Each row was made from one path, in order. Every step used is in the known rows, and no mark comes twice. Write each row's path.
In the rows, 128 means zero.
Known rows
D/B/W/Q/G/M: [165 170 163 120 127 121 128 128 118 133 142 133 131 132  98 148 159 132
 203 130 122 179 109 103 165 168 159 100 163 137 121 130 167 157 115 153
  68 136 138  88  84 135  89 119  98 115  82 138 104 124  42 123 123  94
 107 183 133 111 133 154 144 161  87 115 115 172  79 155 112  85 129]
F/D/B/W/Q/S/A: [144 159 117 130 122 190 152 152  98 130 177 103 146 109 142 203 114 115
 154 129 128 141 124  82 193 129 157 137 236 160 173 126 126 131 135 131
  96 143 161 146 143 185 105 171 111  81 130 140 110 101  63  88 127 128
 117 127 106 102 107 142 168 181  64 126 141 113 100 119 105 112 126]
G/M/S/A/W: [104 124 119 108 133 145  89 159 130 114 118 125 138 139 147 138 133  60
  99 119  62 122 195 129 148 148 144 120 158 103 113 165 154 112 122 106
  92 131 157 150 150 148 154 127 149 148 196  93 134 102 101 116  99 119
 113 193 178 151 135 190 100 135  77 132 128 137 150 143 112 121 152]
D/B/W/M/S: [138 151 125 101 109 185 164 126 113 121 192 128 129 130 145 167 152 152
 164 139 114 132 120 102 143 151 160 117 187 138 140 120 127 129 144 143
  89 129 124 123 121 163 101 115 115  99 118 165 140 112  92  91 121 103
 122 156 138 166 104 139 156 170 127 102 145 142 122 101 114 140 111]
B/W/A/G/M: [167 134 170 119 131  98 126 130 128 140 135 131 119 142 106 124 153 125
 195 147 140 186 132 106 155 155 147  93 137 134 146 135 143 164 114 158
  65 121 141  99  99  99 116 123 110 139 114 108 125 125  55 109 127  68
 110 182 145 121 125 165 132 171  84 111 101 176  97 143 101  83 137]
W/Q/S/A: [144 119 108 138 143 125 146 162 133 113 124 134 164 131 121 148 125 149
 172 141 114 164 177 106 172 132 154 134 195 101 150 135 140  93 127 119
  67 126 154 138 132 120 106 156 138 113 174 150 113 111 110  69 129  86
 121 139 129  99 150 124 142 175 116 135 141 126 126  98  91 109 156]
W/A/G/M: [151 129 167 115 131  60 140 130 133 117 118 131 127 139 109 114 154 140
 192 147 129 161 154 111 142 168 136  89 124 112 120 126 151 153  93 144
  62 115 124 104  83  89 126 132 129 144 124 133 114 137  51 121 138  71
 108 188 134 115 147 155 126 178  93 141 115 175 100 136 121  72 159]
S/A/W/F: [130 114  79 122 107 152 178 142 110  96 164  80 118 120 133 161 156 115
  96 128 134 123 118  84 107 117 188 110 176 102 113 191  89 120  96 113
 101 155 166 155  86 167 131 160 153 147 194 121 153 103 112 110 128  91
 101 194 144 175 165 137 126 165 138 103 171 128 152 118 124 138 138]
Q/S/A/W/M: [122  91 100 131 126 131 182 152 127 111 130 120 155 112 129 133 125 146
 139 161 114 143 198 115 150 117 154 146 196  98 120 152 143 118 142  94
  80 111 130 170 127 154 118 156 165 120 209 132 125  82 119  63 130 113
 117 119 137 135 143 118 128 165 132 139 141 108 151  83 103 110 149]
W/Q: [160 121 107 138 136 109 162 133 119 102 165 131 142 158 116 170 154 192
 171 136 156 160 118  71 122 153 168 104 170 107 130 132 109 117 121 128
  68 125 181 119  94 106 108 143 125 129 138 188 116 114 102  86 137  56
 126 197 137 156 162 103 155 181 142 111 137 156 141  95 129 123 145]
F/D/B/W/Q/S: [156 157 106 119 109 178 160 137  97 125 205 105 135 133 140 215 122 142
 150 138 135 139  98  66 170 148 169 131 217 156 173 111 101 133 134 130
  92 140 175 134 146 182 112 153 118  87 103 165 102 110  51  93 128 104
 125 149 107 132 101 132 174 179  88 122 147 130 111 102 119 129 102]
A/W/F/D: [132 123  58 106  93 150 200 121  93  99 223  55  93 127 154 213 152 140
  64 128 149 101  82  40  75 129 185  98 174 126 110 170  38 133  93 107
 122 149 168 149  93 181 152 168 166 142 155 144 124 107  75 130 141  91
 127 210 140 208 151 138 119 179 139 108 190 137 164 101 174 153 113]
Q/G/M/S: [120 146 155  94 144  96 122 138 142 123 115 131 105 139 123 103 146  92
 149 124  65 128 169 119 140 177 133 105 123 104 103 130 156  98 103 130
  92 127  99  89 118 130 133 112 141 136 115 121  99 149  65 149 121 109
 111 200 178 121 124 190  95 162 102 131 150 192  95 147 142 105 148]
F/D/B/W/Q/G/M: [151 185 151 113 117 140 145 125 102 141 162 107 118 124 117 167 142 129
 173 130 133 153  98  73 164 170 147 102 176 152 129 111 138 163 108 150
  87 137 127  95  97 168  99 137 106 107  72 141  85 128  24 139 136 114
 128 187 119 115 120 166 139 179  65 131 126 175  74 155 141  87 128]
M/S/A/W/F/D: [ 98 121  74  97 104 189 166 151 102 111 182  71 110 102 167 185 131  68
  66 124  92  91 144  84 109 123 165 122 187 116 127 183  75 113  90  99
 125 147 134 167 133 194 165 165 168 140 199 105 131 101  89 119 127 132
 128 180 136 189 132 187 112 171 105 120 181 120 151 110 134 147 131]
F/D/B/W: [151 172 101 103 104 194 179 121  83 114 232  80  93 140 164 212 140 146
 114 111 164 106  59  43 133 149 173  92 198 179 135 114  83 144 126 139
 110 157 168 128 110 180 111 136 111  90  80 167 118 121  51 135 139  96
 117 187 138 160 101 122 159 192  91  97 159 144 123 123 161 150 103]
G/M/S/A/W/Q: [113 113 120 126 141 126  94 165 136 115 110 145 169 138 131 145 138  78
 135 130  71 158 205 136 159 149 141 126 164  84 123 163 162 127 126 116
  68 118 156 153 140 130 138 140 138 151 208 110 130  91 106  87  94 114
 130 184 156 150 157 185 110 138  81 136 107 136 146 129  92 108 160]
F/D/B: [134 166 103 102 110 169 186 126  91  92 206  75  95 125 163 207 144 150
 117 125 150  76  82  41 130 166 173  88 180 164 116 112  93 137 108 127
 114 155 154 126 103 165 115 149 131  94  98 197 112 132  38 140 147  98
 118 194 122 157 120 106 148 193 102 131 178 140 130 121 181 131 130]
D/B/W/A/G: [175 155 149 116 104 147 154 125 105 108 167 123 112 125 127 157 158 130
 203 146 162 161  90  90 161 151 175  90 167 148 141 136 139 173 116 157
  84 133 149 118  85 130  88 128  98  99 113 151 132 121  53 101 139  75
  87 152 113 123 114 130 175 185 105 102 117 146  90 123  96  89 122]
D/B/W/F: [163 165  97 103  93 194 177 121  92 111 211  80  94 126 138 192 169 132
 122 112 156 124  49  49 125 141 202  94 193 144 139 163  78 127  97 149
 114 175 162 112  91 182 101 128 119 126  90 147 149 127  72 124 124  72
  95 199 138 175 118 130 155 188 146  70 179 153 119 126 132 157  86]
G/M: [139 135 125 115 141 111 136 135 127 106 156 117 117 154 127 149 158 147
 134 123 125 128 129  70 128 170 152  92 143 115 111 129 125 115 109 135
  83 143 149 102 112 115 126 122 132 148 103 155 106 131  73 136 124  72
 112 226 172 149 142 134 115 174 107 122 142 184 136 135 161 118 143]
A/G/M/S: [122 150 156  89 145 107 114 132 137 127 122 127 100 141 120 102 151  99
 147 132  63 126 188 126 136 181 133  92 128 116 131 132 156 115 102 134
  93 119 104  91 133 121 137 109 140 145 109 123 107 147  66 143 123 104
 115 194 176 120 134 195  93 160  96 134 132 186 110 139 138 111 147]

Write each row's path
[155 136  82 108 101 175 196 119  92 123 238  64  88 132 146 203 155 153
  86 112 159 119  59  39 101 131 182  96 190 158 151 148  34 118 100 128
 113 158 156 120 106 180 128 154 134 130  92 143 133 125  65 130 145  83
 129 211 144 187 121 152 137 197 118  82 186 159 131 107 167 161  94] : B/W/F/D
[123 143 155 109 156 109 137 152 126 115 100 114 106 117 113  95 148 105
 162 134  95 142 179 124 150 159 138  93 146 130 117 137 174 130  94 138
  77 134 114  99  96 117 106 126 135 139 130 117 115 135  68 138 132 112
 105 191 152  85 154 169 101 177  89 139 119 164 100 152 131  87 170] : S/A/G/M
[101 127 101  99 118 152 114 154 130 120 132 102 124 117 143 144 152  54
  81 128  65 119 174 119 133 137 154 119 163  94 116 195 120 104  87 112
 110 148 131 143 125 170 159 143 161 167 198  75 150 108 100 123  98 113
 112 202 167 177 145 204  90 144  99 123 152 141 146 143 109 136 133] : G/M/S/A/W/F
[135 132 166 102 137  88 106 138 147 122 106 140 130 133 127 118 148 100
 177 144  81 152 187 134 149 170 125  99 123 101 136 134 160 138  99 136
  78 110 106 107 115 100 143 124 132 150 147 118 117 137  63 110 124  90
 118 179 151 120 123 186 111 164  82 141 120 179 105 139  95  78 162] : W/A/G/M/S
[128 126 134 113 141  86  99 139 140 118 111 144 147 145 105 131 147 102
 158 139  68 162 182 124 141 166 142 119 131  79  96 153 162 128 115 120
  72 102 133 123 116 128 140 129 145 150 181 110  98 107  83 106 109 109
 121 187 154 143 159 187 105 139 112 137 118 161 117 127 109  89 150] : A/W/Q/G/M/S
[171 120 109 136 140 131 142 138 120 129 175 138 150 159 113 166 133 162
 177 125 131 179 128  82 158 134 168 129 194 114 177 135 108 106 152 128
  67 125 184 124 136 138 108 138 121 110 129 149 115 102 100  64 124  65
 116 154 147 134 121 128 157 168 129  90 132 151 126  85  99 137 105] : B/W/Q/S
[130 155 159  92 124 191 169 140 116 125 126 124 120  92 129 118 143 102
 191 150  99 145 167 147 167 140 147 120 195 149 149 132 182 153 123 145
  90 116  88 115 118 152  76 117 115  91 135 132 142 122  80  95 130 142
 114 120 126 104 111 173 148 181  92 119 120 130  87 127  87  95 145] : D/B/W/M/S/A/G
[121 100  96 111 116 138 176 125 123 102 169 133 145 141 138 150 146 155
 128 143 106 133 169 113 108 141 151 125 157  88 100 148 120 125 141 104
  83 104 142 150 114 138 127 128 148 130 196 163 136  93 113  77 126  97
 135 163 163 192 134 132 127 148 159 118 144 143 165  81 117 127 134] : A/W/M/S
[107 142 162  97 156 113 115 157 140 128  84 130 112 117 123  87 139  65
 154 122  53 135 192 141 160 165 130 112 138 112 104 144 185  92 102 130
  85 131  94 101 115 143 123 117 131 128 146  99 108 141  69 142 117 134
 110 179 170  96 134 197  94 160  81 142 140 172  87 162 118  89 167] : Q/G/M/S/A
[ 98 158  80  90  86 213 158 149  96 101 184  60 102  87 176 213 140  53
  69 124  94  70 127  84 125 133 173 116 199 139 124 180  88 128  81 111
 143 166 133 172 129 221 147 166 160 121 179 122 140 103  71 128 125 143
 119 172 118 176 124 175 124 171  93 125 186 102 131 133 132 145 129] : M/S/A/W/F/D/B
[120 126 117 105 137 151 139 157 125 104 137 121 123 135 154 136 136 100
 134 115  91 121 168 112 145 144 152 119 171 112 133 144 137  87 125 124
  96 134 142 132 136 135 121 127 133 119 165 144 135 123 109 102 122 106
 114 175 169 132 119 153 128 172 109 116 149 142 136 117 119 132 155] : M/S/A
[111 112 100 114 127 158 134 159 122 102 146 117 134 131 155 150 131  87
 105 115  86 122 174 118 131 131 164 117 171 101 114 167 135 105 130 102
 100 136 168 164 137 154 131 134 147 125 206 121 139 100 120  96 110 110
 103 161 174 162 139 153 123 151 118 115 143 119 158 117 108 133 149] : M/S/A/W
[138 140 146 107 144  86 143 128 125 116 129 116 100 139 106 110 155 136
 162 133 106 136 137  94 125 172 150  88 127 113  94 130 152 118  98 133
  85 136 111  81  83 124 114 110 133 138 101 136  94 140  55 149 137  95
 104 213 171 120 152 147  99 164 112 128 149 192  93 151 160  97 153] : Q/G/M
[106 132 134 103 150 139 103 158 139 114 118 128 127 132 145 124 138  79
 128 123  66 123 192 123 164 163 131 117 157 119 124 140 159  94 110 131
  90 139 125 117 146 135 137 125 133 134 155 123 130 128  89 126 108 114
 121 199 180 126 129 184 101 161  64 130 132 161 130 150 119 117 158] : G/M/S/A
[144 103  86 140 129 106 146 141 124 101 164 133 160 154 118 174 128 166
 146 142 117 157 153  93 139 135 172 136 182  89 133 149 112 119 130 103
  80 118 190 159 126 140 128 157 150 121 184 153 108  83 113  66 116  71
 114 153 136 154 160 120 141 151 144 122 134 128 153  79 102 122 129] : A/W/Q/S
[150 133 166 128 158 113 104 159 136 150  99 142 137 112  89 108 125  98
 198 148  87 195 192 142 196 142 132 129 182 126 180 145 183 127 113 145
  60 120 134 100 141 129 106 134 121 130 134  84 108 118  80  88 114 118
 111 138 131  66 142 188 122 161  67 124  84 146  75 135  73  91 139] : B/W/Q/S/A/G/M
[135 124 153 106 136 162 171 136 121 139 130 132 125 110 119  93 138 125
 188 149  96 162 188 150 145 128 136 125 179 132 156 134 165 140 131 135
  74 101  94 110 121 128  91 119 122 111 146 117 136 118 104  83 133 128
 129 118 145 108 124 177 134 180 114 114 117 139  94 106  92 101 148] : B/W/M/S/A/G
[132 114  95 123 130 143 159 149 110  94 155 109 131 133 140 154 141 120
 120 127 138 133 139  92 128 126 170 102 175 107 104 163 129 126 122 113
  86 136 184 159 103 149 115 140 135 123 190 138 135  92 110  97 129  90
  96 175 158 149 155 118 132 160 130 115 143 119 158 110 121 125 148] : S/A/W
[128 134 159 130 153  77 119 159 142 135  76 142 145 112  96  97 128 107
 193 152  82 169 220 148 184 153 124 126 166 111 159 136 192 122 100 139
  63 110 114 108 130 119 113 148 135 136 147 109  95 129  79 101 124 114
 116 151 129  59 154 177 111 175  79 156 105 151  84 134  97  72 172] : W/Q/S/A/G/M
[178 125 144 123 119 113 157 130 115 124 160 127 118 143 115 130 146 154
 200 141 165 180 111 102 139 139 167  94 158 125 149 137 120 160 130 145
  66 116 158 119  87 104 102 128 106 115 125 136 133 119  73  89 146  63
  97 148 137 126 132 134 159 181 117  93 115 159 104 106  96  94 127] : B/W/A/G
[128 157  66  96  78 175 194 125  85  90 226  47  93 113 163 231 156 121
  68 128 150  76  66  38  94 138 193  95 192 145 107 166  58 147  78 112
 132 163 161 154  95 206 143 167 158 121 135 154 127 113  52 139 139 106
 113 208 113 200 141 132 139 182 127 119 191 126 147 121 170 143 113] : A/W/F/D/B
